What can hang from each mark
C: G J S
D: G S
S: C D
G: C D J
K: S
J: C G

Every row comes from one small tree of marks. Brackets hold a mark, then the marks that hang from it, in alphabetical order. Every link used is in the known rows. Which tree was each row made from?
Known rows
[D [G C] S]: |  499 |  103 |  -49 |  123 | -269 |  -15 |  177 |   72 | -281 |   52 |  210 |   35 | -188 |  425 |  331 | -120 |  139 | -161 |   17 |  223 |  212 |  123 | -236 |   12 |   68 |
[D G]: |  230 |  -38 |  112 | -100 |  170 | -129 |  124 |  -12 |  154 |  191 |  -31 |  -61 | -184 |  339 |  166 |  -58 |  116 |  -70 |   46 | -134 |  362 |   91 | -150 |   48 |  -93 |
[K [S C D]]: | -121 | -293 |  180 | -301 |  275 |  -40 |  204 | -272 | -199 |  234 |  -73 |  -27 |  254 |  -52 | -315 |  215 | -240 |  284 |  171 |  -83 | -198 |   -7 |   41 |   39 |  -29 |
[C J]: | -111 |  112 |  -79 |  -24 |  342 | -129 |   42 |  -91 |  305 |   81 |  -34 | -100 | -183 |   -3 | -100 |   33 |   78 | -217 |  251 | -250 |   70 |   89 |   -9 |  -17 |  -37 |
[G C D J]: |  256 |   73 | -376 |   55 |  -74 |  175 |  -85 | -114 |  -60 |  139 |   -8 |  -17 |   38 |  123 | -265 | -131 |   15 | -370 |   13 |  187 | -445 |  -36 |  144 | -158 |  169 |
[G [C J [S D]]]: | -197 | -142 | -104 |  -74 |   81 |  144 |  -88 |  -48 | -198 | -137 |   21 |  -19 |  -45 | -334 |   36 |   26 |  201 | -249 |    7 |  -36 | -151 |  -30 | -111 |   63 |  246 |
[G [C S] D J]: |   55 |    2 | -262 |  264 | -273 |  237 | -237 |   34 | -171 |  -17 |   37 |   96 |   25 |  -53 | -264 | -203 |   56 | -337 |  -85 |   76 | -338 | -157 |  215 | -145 |  266 |
[K [S [C G J] D]]: | -455 | -151 |  -21 | -310 |  139 |  282 |  165 | -115 | -150 | -234 |    7 |  -77 |   95 | -450 | -154 |  248 |  -18 |  217 |  -98 | -206 | -373 |  -62 |   19 |  243 | -217 |
[D [G J] S]: |  351 |  147 |  -55 |  161 | -268 |  -75 |  225 |  187 | -213 |  -43 |  195 |   61 | -266 |  396 |  398 | -149 |  207 | -293 |   14 |  172 |  211 |   69 | -165 |  -82 |  137 |
[S C]: |   49 | -114 |   61 | -199 |  135 | -272 |  142 | -318 |  210 |  367 |  -91 |  -58 |  129 |   92 | -188 |   69 | -231 |  173 |  247 |  -67 |  140 |   41 |  145 | -116 |  -39 |
[K [S [C G] D]]: | -299 | -220 |  152 | -344 |  150 |  222 |  153 | -135 | -173 |   33 | -143 | -120 |  150 | -215 | -260 |  167 | -175 |  468 |  -79 |  -94 | -209 |  -37 |    5 |  208 | -168 |
[D S]: |  166 |  179 |   42 |  138 |  139 | -285 |  113 |    1 |  -25 |  271 |  -26 | -101 | -188 |  337 |  -78 |  -27 | -130 |  -23 |  247 |   14 |  318 |  120 |  -37 | -105 |   91 |
[K [S C]]: |  -41 | -109 |  176 |   -4 |   98 |  -39 |  184 | -194 |   68 |  229 |   29 |   75 |  136 |   79 | -430 |  113 | -289 |  288 |  274 | -154 |  -76 |   30 |  107 |  -15 | -127 |
[S [C J] [D G]]: |    9 | -325 | -105 | -521 |  123 | -179 |  283 | -280 | -227 |  -63 |   85 |  -40 |  143 | -147 |  392 |  224 |  174 | -186 |  -92 |  -93 |   -1 |  -17 |  -71 |   63 | -124 |
[J [G [C S] D]]: |   95 |   63 |  -85 |  339 | -170 |  -21 | -415 | -106 |  146 |   -1 | -150 |  106 |  160 | -103 |  -56 | -201 | -149 |   64 | -177 |   16 |   62 | -154 |  171 |   -5 |  129 |
[J [C S] G]: |   10 |  227 |  358 |  437 |  -66 | -316 | -399 |  226 |  625 |    1 |  -75 |  154 |  136 |  -10 |  223 | -114 | -227 |  436 |   85 |  173 |  493 |   52 |  -42 | -127 |   65 |
[K [S [C J] [D G]]]: | -104 | -318 |   27 | -311 |   92 |   82 |  302 | -153 | -353 | -203 |  202 |   94 |  153 | -169 |  153 |  270 |  138 |  -76 |  -69 | -175 | -231 |  -27 | -106 |  182 | -194 |
[C G]: | -122 |  141 |   87 |  -86 |  222 |   57 |  -22 |   31 |  353 |  140 | -234 | -234 | -228 |   57 | -146 |  -61 |  -38 |  234 |   -4 | -153 |  227 |   63 |  -35 |  122 | -110 |
[K [S D]]: | -137 | -136 |  213 | -157 |  498 |   48 |  102 |  -51 | -117 |  228 | -150 | -114 |   -4 |   86 | -323 |  111 |  -95 |  141 |  186 | -116 |  -89 |   84 | -131 |  105 |   32 |
[J [C S] [G D]]: |   61 |  181 |  153 |  448 |  -50 | -354 | -545 |  147 |  396 |  -25 | -151 |  142 |  295 |  -44 |   12 |  -73 | -310 |  246 |  -88 |  136 |  253 |  -61 |  197 | -159 |  -52 |
[S D]: |  -25 | -139 |   80 | -355 |  510 | -203 |   67 | -186 |   45 |  364 | -279 | -250 |  -19 |  111 |  -97 |   72 |  -43 |   17 |  145 |  -41 |  161 |   89 |  -74 |  -10 |  111 |
[K S]: |  -69 |   62 |  224 |  144 |  319 |   51 |   57 |   24 |  174 |  226 |  -65 |    2 | -115 |  209 | -442 |   -2 | -140 |  141 |  289 | -209 |   21 |  111 |  -43 |   56 |  -39 |
[C [S [D G]]]: |  -42 | -296 |  222 | -189 |  148 |  -96 |   20 |   64 | -241 |   10 |  -89 |  -43 |  -85 |   55 |  284 |  -51 |  211 |  -41 | -144 | -122 |  355 |  -39 | -200 |  121 |  103 |
[C [G D]]: |  -91 |   95 | -114 |  -73 |  256 |   26 | -140 |  -53 |  128 |  116 | -287 | -245 |  -62 |   25 | -343 |  -30 | -110 |   46 | -176 | -195 |  -11 |  -45 |  199 |   90 | -212 |

Which tree is each row?
| -256 |   -2 |  293 |  -40 |   71 |   19 | -291 |  314 |  128 |  -84 | -169 | -117 |   19 | -204 |   91 |    1 |  -42 |  394 | -141 |  165 |  203 |   24 | -111 |   41 |  -15 | : [J [C G [S D]]]
|  507 |  164 | -195 |  195 | -496 |  139 |  186 |  175 | -309 |  -91 |  303 |  118 | -235 |  374 |  439 | -208 |  262 | -335 |  -28 |  359 |   -5 |   81 | -226 |  -66 |  216 | : [D [G C J] S]
|  200 |  207 | -131 |  134 |   41 | -129 | -225 |  140 |  212 |  126 |   16 |   15 |  158 |  185 | -175 |  -23 | -124 | -161 |   92 |  298 | -236 |   56 |  170 | -317 |    0 | : [G D [J C]]
|   15 |   97 |    5 |  -52 | -202 | -122 |  176 |  -79 |  -62 |   66 |  -22 |  -92 |  -30 |   32 |   -4 |   42 | -214 |  304 |  -13 |   54 |  208 |   -3 |   94 |   -1 | -136 | : [D [S [C G]]]
|   57 |   85 |  120 |  350 | -200 |    5 | -287 |  -13 |  363 |   22 |  -95 |  127 |   17 |  -65 |  102 | -220 |  -83 |  243 |   15 |   49 |  288 |  -21 |  -55 |   32 |  236 | : [J [G [C S]]]
|  224 |   34 | -339 |   40 | -282 | -226 |  117 | -198 | -375 |  107 |   87 |   52 |  217 |  119 | -160 |   42 | -215 | -239 |   31 |  173 | -230 | -119 |  340 | -295 |   74 | : [G [D [S C]] J]
|   29 |   70 | -168 |   15 | -101 | -320 |  220 | -196 | -108 |  -13 |  171 |   24 |   21 |  -31 |   55 |  155 | -102 | -128 |  219 |  -52 |   52 |   40 |  129 | -138 |  -25 | : [D [S [C J]]]
|   26 |   47 |  -48 |  265 | -298 |  272 | -101 |  108 |   58 |   -5 |   93 |  119 | -141 |  -21 |  -61 | -237 |  132 | -166 |  108 |  131 | -106 |  -37 |  -21 | -101 |  380 | : [G [C S] J]
| -296 |  138 |   60 |  180 | -197 |  295 | -149 |  280 |  200 | -169 | -121 |  -18 | -272 | -163 |  -23 | -222 |  121 |   89 | -119 | -107 |   85 | -101 |   30 |   70 |  141 | : [C [G J] S]
|  254 |   84 | -169 |  149 | -186 | -485 |  -63 | -328 |  -70 |  125 | -102 |   46 |  365 |   93 |   22 |   53 | -432 |  174 |  -64 |  110 |  157 | -110 |  307 | -170 |  -69 | : [J [G [D [S C]]]]
|  192 | -205 |  101 | -136 |   91 |  324 |  153 |   10 | -352 |   25 |  105 |   22 |  -29 |  169 |   80 |   28 |  170 |   -4 |  -39 |   83 | -205 |   60 | -336 |  222 |   13 | : [K [S [D [G C]]]]
|  387 |   37 | -140 |   -3 | -285 |  245 |  112 |   59 |   19 |    8 |  169 |   81 | -167 |  263 |  305 | -201 |  296 | -284 |  -26 |  227 |  -84 |   67 | -199 |   -9 |  168 | : [D [G C J]]
|  -32 |  183 | -247 |  126 |  253 | -239 | -234 | -199 |  340 |  -58 | -190 |  -34 |   97 | -118 |    2 |   32 |  -67 | -174 |  -83 | -217 |   -7 |  -53 |  193 |   -2 | -102 | : [C [J [G D]]]
| -275 |   24 |    2 |  137 |   51 |   96 | -288 |   82 |   22 |  -75 | -269 | -116 |  -85 | -161 | -353 | -119 |  -71 |   73 | -280 | -290 |   76 | -167 |  252 |  100 | -130 | : [C [G D] S]
|  152 | -158 |  -20 | -334 |  130 |   14 |  185 |   11 | -160 |   53 |  -42 |  -82 | -114 |  189 |  378 |  -37 |  283 | -246 |  -79 |  105 |   50 |   39 | -216 |   32 |  148 | : [S [D [G J]]]
| -535 |  -65 |   17 | -155 |  183 |  182 | -132 |  110 |  -42 | -285 | -179 | -170 | -173 | -477 |   65 |   44 |  220 |    4 | -211 | -266 |   43 |  -84 |  -57 |  224 |    3 | : [C G J [S D]]
| -191 |  190 |  311 |  240 |  -89 |   19 | -306 |  389 |  420 |  -84 |  -67 |   -2 |  -83 |  -93 |  -29 |  -89 |  -90 |  412 |  -30 |   77 |  310 |   51 |  -28 |   -4 | -103 | : [J [C G S]]
|  301 | -165 | -152 | -298 | -115 |  246 |  167 |   -3 | -252 |   20 |   77 |  -18 |  -56 |  151 |  415 | -107 |  350 | -301 | -120 |  307 | -187 |   39 | -277 |   35 |  263 | : [S [D [G C J]]]
|   42 | -214 |  220 | -185 |  316 |  104 |  177 |   53 | -269 |   57 |  -20 |  -32 |  -58 |  206 |   22 |   79 |  115 |   35 |  -15 | -143 |   24 |   81 | -256 |  213 |  -76 | : [K [S [D G]]]
| -170 |   70 |   54 |  173 |  -31 |  -52 |   19 | -206 |  336 | -141 |   77 |  200 |  213 | -249 |  -31 |  114 | -200 |  270 |  126 | -201 |  -85 |  -28 |   79 |   65 | -133 | : [K [S [C [J G]]]]
|   37 |  222 |    1 |   54 |  125 |  -73 | -316 |  164 |  302 |   64 | -162 | -146 |   97 |   59 | -241 |   17 | -219 |  187 | -127 |  129 |  -40 |   54 |  154 |  -62 | -301 | : [J [C [G D]]]
| -205 |  -46 |    9 |   30 |   95 |   37 |  175 | -162 |   57 |  -41 |  168 |  114 |   87 | -164 | -317 |  194 | -109 |   37 |  259 | -278 | -261 |    1 |  117 |   19 | -169 | : [K [S [C J]]]
|   62 |   40 | -383 |   14 |  -75 | -340 |   90 | -286 | -335 |  -37 |  134 |   14 |  194 |  -67 | -161 |  198 | -180 | -309 |   38 |  -74 | -183 |  -90 |  341 | -177 | -142 | : [G [D [S [C J]]]]
|  203 |    1 | -132 |  -31 | -273 | -263 |  314 |  -96 | -272 | -159 |  314 |  106 |  -23 |   75 |  421 |  119 |  103 | -218 |   23 |  -35 |  153 |   14 |  -15 |  -35 | -152 | : [D G [S [C J]]]
|   53 | -319 |   54 | -291 | -112 |  202 |  323 |  -64 | -402 |  -67 |  163 |  131 |  177 |   13 |  161 |   98 |   88 |    2 |  -79 |   68 | -297 |  -65 |  -89 |   63 |    5 | : [K [S C [D [G J]]]]
|  211 |  -40 |  -23 |  218 | -468 |  305 |  -28 |  191 | -103 | -175 |  225 |  199 | -184 |   86 |  299 | -258 |  343 | -243 | -102 |  121 |    6 |  -63 | -155 |    8 |  256 | : [D [G [C S] J]]
| -174 | -232 | -127 | -472 |  294 | -216 |  181 | -395 |  -55 |  105 |  -57 | -122 |  191 | -264 |   14 |  257 |  -23 | -111 |  121 |  -96 | -122 |   -3 |   79 |  -40 |  -11 | : [S [C J] D]
| -147 |  166 | -178 |  -19 | -229 |  -68 |  159 |  -65 |  -73 | -223 |  104 |  -47 |  -79 | -203 |   97 |  111 |  -44 |   47 |  -32 |  -63 |   29 |  -10 |  107 |   20 | -169 | : [D [S [C G J]]]
|  262 |  -28 |   90 | -196 |   11 |  -74 |   29 |  235 |   12 |    2 |   93 |    9 |   53 |  208 |  492 |   14 |  188 | -110 |  -45 |  432 |   37 |  140 | -274 | -108 |   64 | : [S [D [G [J C]]]]
|  346 |  165 |  105 |   91 | -150 |  -63 |  -18 |  317 |  282 |  -15 |  171 |  123 |  -67 |  319 |  382 | -105 |  145 |  -79 |   60 |  325 |  126 |  153 | -182 | -176 |   -9 | : [D [G [J C]]]
|   71 | -161 |  333 |  -69 |   35 | -191 | -138 |  274 |  -71 |  -62 |   36 |   49 |   68 |   70 |  399 |   14 |   88 |   92 |  -86 |  193 |  334 |   68 | -240 |  -17 |   12 | : [J [C [S [D G]]]]
|  371 |  147 | -297 |  189 |  -74 | -105 |  -39 | -111 | -341 |  185 |   37 |  -53 |   16 |  272 | -236 |  -41 | -148 | -263 |   39 |  187 | -139 |   22 |  125 | -129 |   68 | : [G C [D S]]
| -450 |  130 |   23 |  153 |   19 |  172 | -164 |  186 |  254 | -315 |  -64 |  -60 | -293 | -354 |  -31 |  -59 |  172 |   -7 | -125 | -354 |  159 |  -74 |   31 |  177 |  -77 | : [C G J S]
| -112 |   26 |  -84 | -182 | -208 |  142 |  116 |  -72 |  222 |   25 |  -79 |  -48 |    2 | -112 |  -24 |  -49 |  -42 |  184 |  -38 |   41 |  -91 |  -55 |  141 |  -30 |  -25 | : [S [C [G J]]]
|    2 |  177 |  178 |  327 | -182 |  -72 | -233 |  336 |  323 |  -17 |  105 |  164 |  -12 |   33 |   15 | -137 |  -19 |   43 |  177 |  246 |  104 |   46 |   -3 | -252 |  193 | : [G [J [C S]]]
| -362 |   44 |  -11 |  -11 |  -28 |  286 |  129 |  -32 |  117 | -241 |   89 |   31 |  -11 | -341 | -260 |  143 |  -57 |  232 |  -12 | -297 | -275 |  -47 |  109 |  198 | -301 | : [K [S [C G J]]]
|  149 |  -27 |  209 |   -7 |   -1 |  178 |   77 |  372 | -150 | -118 |  210 |  145 |   67 |  194 |  267 |   40 |  147 |   14 |   -1 |  353 | -216 |  121 | -318 |   -3 |  -10 | : [K [S [D [G [J C]]]]]
| -175 |  -62 |  -30 |  -30 |    8 |  196 |  -35 | -141 | -100 |   15 |  -91 |  -17 |  213 | -132 | -570 |   99 | -292 |  298 | -170 | -209 | -322 | -135 |  326 |  120 | -367 | : [K [S [C [G D]]]]
| -355 | -130 |   19 | -114 |  311 |  -88 |  -72 |  -46 |  -87 | -102 |  -83 |  -71 |  -92 | -298 |   11 |   74 |  138 | -201 |   50 | -239 |   57 |  -37 |  -46 |   59 |  159 | : [C J [S D]]
| -126 |   50 |  -91 |  231 |  -93 |  163 | -120 |   18 |  109 | -150 |  121 |   91 | -146 | -209 |  -61 |  -77 |  164 | -237 |  107 | -124 |  -52 |  -10 |  -21 |   16 |  169 | : [G [C J S]]
| -265 |   80 | -131 |  195 | -174 |  263 | -279 |  190 |  -20 | -210 | -172 |  -30 | -118 | -191 | -239 | -175 |   53 | -115 | -306 | -135 | -146 | -214 |  257 |   24 |   31 | : [C [G D J] S]
